Each row was made from one path, in order. Every step used is in the known rows, and no mark comes twice. Write each row's path.
Known rows
sagaz/zibov: [-11, 7, 2, -6, 14, 10, 14, 3, -14, 12, 4, -8, -9, -13, 1, 11, 24, -8, 15, -7, -3, -15, -1, -16, -1, 0, 9, -8, 4, -18, -18, 2]
tati/zibov: [-17, -4, -4, -8, 9, -3, 9, 4, 2, 7, 7, -1, -4, -15, 3, 5, 14, -8, 13, -8, -13, -5, -1, -21, 1, -10, 10, 2, 9, -27, -12, 6]
kosin/berir/notekov: [7, -24, -15, 4, 6, 6, -4, 4, -10, 1, -8, -17, -1, -5, -24, 11, -11, 1, -4, -11, -8, 1, -4, 3, -2, 9, -9, 3, 4, -3, -1, -8]
dodulu/kosin/berir/notekov/muliz: [16, -21, -8, 16, 0, 13, -14, -11, -4, -15, -6, -10, 12, -6, -20, 24, -20, 3, 13, -9, -8, 4, -18, -1, 9, 14, -18, 5, 2, 11, 8, -20]
fumo/kosin/berir/notekov: [10, -25, -18, 12, -6, 5, -4, -6, 1, -12, -6, -11, 3, -5, -25, 6, -24, -1, 2, -15, -7, -1, -6, 1, 2, 13, -7, 9, -1, 7, 3, -6]
tati/fumo: [-12, 3, -9, -4, 5, 3, -1, -2, 6, 6, 5, 16, 5, -2, 3, -1, 12, -2, 1, -7, -4, 0, 8, -10, -6, -1, 9, -4, -6, -17, -3, 0]
muliz/notekov/berir: [-16, 2, 6, -4, 14, -9, -4, 7, 0, 8, -11, -11, -3, -25, 23, 27, 23, 9, 7, 7, 9, -5, -21, -9, -20, -9, -6, -11, 12, -6, -10, -20]
tuti/sagaz: [2, 11, 8, -6, 14, -1, 10, -4, -4, 21, -2, -2, -12, -7, -7, 1, 12, -5, 5, -16, -9, -7, 2, -12, -10, 8, 8, 7, 16, -14, -17, 5]
tuti/sagaz/notekov/muliz: [21, 14, 8, -5, 28, 20, -5, -8, -8, 12, -12, -8, -7, -11, 1, 16, 22, 3, 29, -10, -2, -12, -13, -11, -4, 12, -3, -1, 21, -13, -9, 4]
temoz/kosin/dodulu: [3, -3, -3, -1, -11, -4, 2, -14, 6, 6, 22, 20, 9, 30, 9, -8, -1, 5, -6, -1, -4, 0, -8, 3, -5, -13, 4, 0, -6, -2, -9, 9]
tati/dodulu/kosin: [-9, 11, -5, 7, -6, 0, -4, -12, 17, -2, 8, 25, 11, 5, 4, 4, -4, -5, -1, -9, -10, 0, 4, -12, 3, -2, 12, 5, -11, -8, -4, -5]
berir/temoz/kosin/dodulu: [9, -3, 1, -1, -12, -9, 0, -9, -2, 8, 23, 22, 6, 32, 6, -17, -9, 7, -12, 4, 0, 8, -13, 12, 2, -13, -5, -4, -12, 13, 0, 13]
tuti/sagaz/tati/kosin/berir: [-2, 23, 13, -3, -7, 7, 0, 6, 22, -18, -16, -2, 1, -9, -24, -21, 1, -11, 1, 0, -6, -11, 49, -2, 2, 9, 15, 11, 0, -10, 24, 3]
tuti/sagaz/notekov/temoz/kosin: [11, 18, 10, -7, 11, 9, 4, -4, -13, 9, -10, -7, -11, 7, 11, -10, 8, 0, -1, 4, 13, 2, 0, 7, 3, 1, -2, 2, 13, 2, -6, 13]
sagaz/notekov/muliz: [16, -2, -7, -2, 25, 18, -10, -4, -6, 8, -4, -5, 2, -12, 10, 23, 19, 6, 25, -6, 3, -11, -24, -10, -6, 8, -2, -7, 11, -14, -7, 2]
fumo/kosin: [1, -7, -8, 4, -2, -4, 5, -9, 11, 3, 7, 6, 1, -8, 2, 4, -3, -3, 9, -16, -4, -9, -11, -13, -9, 8, 11, 8, 1, -4, -11, 5]
kosin/berir: [3, -10, -6, 2, 0, 0, 2, 4, 5, 2, 4, -8, -3, 2, -7, 6, -3, -2, -3, -12, -1, -2, 4, -3, -6, 12, 5, 11, 7, -13, 2, -1]
dodulu/kosin/berir: [3, -4, -4, 9, -14, -2, 4, -6, 14, -12, 8, -3, 5, 8, -7, 6, -16, -8, 0, -16, -2, 1, 3, -7, 4, 12, 8, 21, 1, -5, 8, -1]
notekov/berir: [-8, -1, 5, -4, 11, -5, 3, 8, -6, 14, -2, -11, -7, -12, 12, 17, 15, 7, -1, 0, 1, -3, -14, -9, -15, -10, 6, -2, 3, -4, -7, -10]
temoz/kosin: [4, -5, -1, -2, -3, -2, 2, -3, -4, 14, 12, 10, 4, 11, 3, -4, 2, 2, -9, -3, -2, -2, -5, -1, -9, 0, -1, -1, 1, -8, -10, 7]
notekov/temoz: [-11, -4, -4, -1, 12, -4, 7, 3, -6, 13, -1, -7, -10, -13, 17, 8, 6, 1, -1, 0, 7, 2, -14, -4, -5, 1, 7, -1, 5, 1, -12, -2]
muliz/notekov/temoz/kosin/dodulu: [-14, 1, 0, 2, -5, -11, -2, -12, 8, -4, 7, 12, 5, 9, 34, 2, 4, 10, -1, 18, 16, 7, -19, 11, -4, -15, -9, -11, 2, 13, -10, -7]
dodulu/kosin: [-4, 1, -4, 4, -3, -4, 5, -11, 7, 2, 10, 6, 5, -1, 4, 8, -3, -8, 6, -17, -5, -4, -10, -15, -2, 5, 11, 10, 0, -6, -9, 4]
tati/sagaz: [-16, -8, -5, -8, 7, -8, 7, 2, -1, 11, 8, -2, -4, -4, -8, 8, 16, -8, 13, -6, -20, -7, 0, -14, -5, -1, 7, -2, 7, -26, -20, -1]
fumo/dodulu/kosin/berir/notekov: [5, -18, -21, 14, -15, 0, -4, -14, 9, -17, 0, 0, 10, 8, -19, 8, -25, -7, 7, -16, -6, 8, 7, 2, 17, 12, 3, 13, -9, 12, 4, -6]
muliz/notekov/berir/temoz: [-10, 1, 11, -4, 12, -14, -5, 12, -9, 9, -9, -8, -6, -24, 19, 18, 15, 11, 1, 12, 13, 2, -26, 1, -13, -11, -15, -15, 6, 9, -1, -17]
tati/berir/notekov/temoz/kosin: [6, -19, -9, 3, 0, 4, -9, 8, -21, -8, -11, -11, 4, -6, -8, 2, -18, 1, -11, 18, 0, 12, 4, 13, 18, 2, -24, -12, -3, 15, -3, -4]
tuti/sagaz/tati: [-9, 19, 9, -9, 11, 2, 14, 4, 5, 11, -10, -6, -7, -16, -9, -8, 23, -10, 11, -6, -9, -17, 21, -11, -13, 8, 22, 0, 7, -16, -12, 11]

Which path is each row?
[-1, -4, -10, 5, -10, -5, 5, -20, 20, -6, 17, 15, 6, 11, 8, 0, -6, 0, 12, -14, -6, -7, -15, -9, -4, -5, 16, 8, -6, 3, -10, 7]
fumo/kosin/dodulu
[13, -24, -9, 4, -7, 5, -7, 1, -12, -1, -1, -7, 5, 13, -24, -1, -19, 4, -16, -2, -5, 6, 0, 14, 0, 5, -19, 1, 0, 3, 3, -5]
temoz/kosin/berir/notekov
[9, -3, 2, 3, -9, -2, -11, 7, 7, -11, 2, 6, 2, 1, -14, -14, -20, -1, -14, -2, 4, 7, 13, 7, 10, 4, -7, 9, -7, 5, 29, 0]
tati/kosin/berir/temoz
[21, 21, 23, -10, 8, 4, 0, 7, -22, 12, -10, -8, -12, 10, 4, -10, 9, 8, -7, 10, 10, 5, -5, 11, 1, -10, -13, -2, 5, 11, 8, 8]
tuti/sagaz/notekov/berir/temoz/kosin
[8, 5, 2, -8, 18, 2, -2, 15, -18, 9, -9, -15, -10, -8, 12, 9, 13, 9, 2, 4, 12, 1, -20, 2, -3, -11, -2, -7, -1, 5, 5, 3]
sagaz/notekov/berir/temoz
[-8, -18, -13, 1, 20, 1, 0, 2, -21, 12, -13, -15, -8, -21, 0, 14, -2, 5, -2, 0, 1, 6, -22, 2, -1, -1, -7, -9, 2, 11, -16, -9]
berir/notekov/temoz
[10, -7, 3, -2, -4, -7, 1, 2, -12, 15, 14, 12, 1, 12, 1, -13, -6, 4, -15, 2, 2, 6, -11, 8, -3, -2, -9, -4, -5, 6, -1, 10]
berir/temoz/kosin
[-12, -2, 3, 0, 2, -9, -3, -2, -2, 5, -2, 2, 0, -10, 28, 6, 7, 7, -4, 15, 18, 5, -16, 7, -9, -3, -14, -11, 9, 6, -11, -9]
muliz/notekov/temoz/kosin
[-24, 5, 3, -11, 11, 4, 17, 6, -13, 6, 6, -10, -9, -10, -10, 11, 30, -15, 24, -1, -19, -15, 11, -18, 6, -4, 6, -11, 5, -30, -23, -3]
tati/sagaz/zibov
[-6, -7, 3, 5, -8, -6, -4, 3, 5, -10, -4, -6, -1, 1, 18, 5, -6, 6, -10, 16, 21, 10, -3, 15, -2, 5, -17, -2, 10, 7, 7, -14]
muliz/notekov/temoz/kosin/berir
[-3, 29, 15, 7, -18, 1, 2, 3, 21, -20, -8, 12, 3, 9, -22, -23, -11, -12, -5, 1, -8, 1, 44, 5, 15, 10, 13, 10, -15, 8, 26, 0]
tuti/sagaz/tati/dodulu/kosin/berir/temoz
[4, 1, 12, -2, -12, -12, -1, 0, -7, 5, 15, 11, 2, 27, 15, -8, -3, 16, -16, 16, 5, 12, -18, 14, -1, -27, -7, -8, -14, 23, 7, -2]
notekov/berir/temoz/kosin/dodulu
[3, -1, -2, 3, -7, 3, -9, 2, 14, -13, 0, 4, 4, -1, -12, -5, -12, -3, -7, -6, -1, 0, 19, -2, 3, 5, 1, 13, -2, -10, 21, -3]
tati/kosin/berir
[15, -3, 0, 0, -19, -7, -5, 0, 0, -10, 18, 17, 11, 29, -2, -16, -18, 0, -11, 13, -3, 9, 8, 13, 19, -6, -12, -5, -13, 11, 9, 14]
tati/berir/temoz/kosin/dodulu
[2, -9, 2, 5, -11, -2, 2, 4, -2, -4, 4, -6, -3, 14, 7, -6, -13, 5, -18, 10, 13, 12, 4, 14, 3, 4, -5, 7, 2, 8, 10, -4]
notekov/temoz/kosin/berir
[3, 21, 17, -3, -8, 2, -1, 12, 12, -16, -14, 0, -3, -7, -26, -29, -7, -9, -6, 4, -1, -3, 44, 7, 8, 8, 6, 8, -6, 4, 33, 7]
tuti/sagaz/tati/kosin/berir/temoz
[6, -11, -8, 10, -13, -2, 3, -5, 17, -11, 6, -3, 1, 2, -9, 1, -16, -3, 3, -16, 0, -4, 2, -5, -3, 15, 8, 18, 2, -3, 6, 0]
fumo/kosin/berir
[-2, 9, 4, -2, -8, 7, 1, 2, -5, -21, -18, -8, 5, 6, -15, -18, -8, -4, -1, 26, -7, 4, 32, 16, 20, -5, -6, -13, -8, 21, 2, 4]
tuti/sagaz/tati/berir/notekov/temoz/kosin/dodulu
[-4, 1, 16, -3, 0, -14, -8, 9, -11, 7, -2, 2, 0, -6, 20, 6, 8, 14, -11, 20, 15, 8, -22, 11, -11, -15, -24, -17, 1, 15, 3, -14]
muliz/notekov/berir/temoz/kosin
[12, -3, -4, 2, -3, 10, -2, 5, -4, -10, -4, -12, -4, 15, 10, -5, -8, 4, -9, 9, 20, 8, 3, 17, 8, 4, -4, 6, 4, 4, 13, 8]
sagaz/notekov/temoz/kosin/berir
[9, -11, -2, 2, -2, -5, 1, 9, -4, 3, 5, -6, -6, 4, -10, -2, -11, 1, -9, -7, 3, 5, -2, 7, 1, 10, -3, 7, 0, 2, 12, 3]
kosin/berir/temoz
[6, 2, -5, -4, 8, 8, 0, 1, -10, 4, -2, -4, -3, 6, 21, -3, 5, 4, -3, 8, 17, 3, -11, 8, 2, -3, 0, -4, 3, 2, -4, 12]
sagaz/notekov/temoz/kosin
[5, -2, 15, -3, -4, -10, -2, 10, -17, 12, 6, 1, -3, 8, 9, -4, 0, 12, -18, 14, 7, 10, -15, 10, -5, -15, -13, -8, -7, 16, 6, -4]
notekov/berir/temoz/kosin
[-13, -10, -14, -1, 11, 8, -2, 20, -10, -15, -26, -25, 2, -32, -11, 6, 0, -7, 6, 18, -3, -2, 19, 3, 13, 7, 0, -18, -7, 9, -1, -2]
sagaz/tati/berir/notekov/temoz
[-9, 30, 11, -7, -5, 3, 2, -9, 25, -11, -4, 16, 6, 0, -7, -23, 10, -8, 10, 2, -11, -13, 33, -7, 0, -10, 23, 1, -8, -5, 6, 9]
tuti/sagaz/tati/kosin/dodulu
[-15, 35, 10, 1, -6, 4, 5, -7, 24, -7, -8, 19, 7, -2, -9, -12, 9, -13, 7, -4, -15, -11, 36, -12, 2, 3, 25, 3, -10, -9, -1, 1]
tuti/sagaz/tati/dodulu/kosin
[-9, 5, -13, 5, -16, -1, 0, -20, 28, -15, 16, 31, 14, 16, 7, -9, -4, -1, 10, -9, -6, -1, 2, -8, 2, -9, 17, 4, -18, 1, 2, 4]
tati/fumo/kosin/dodulu
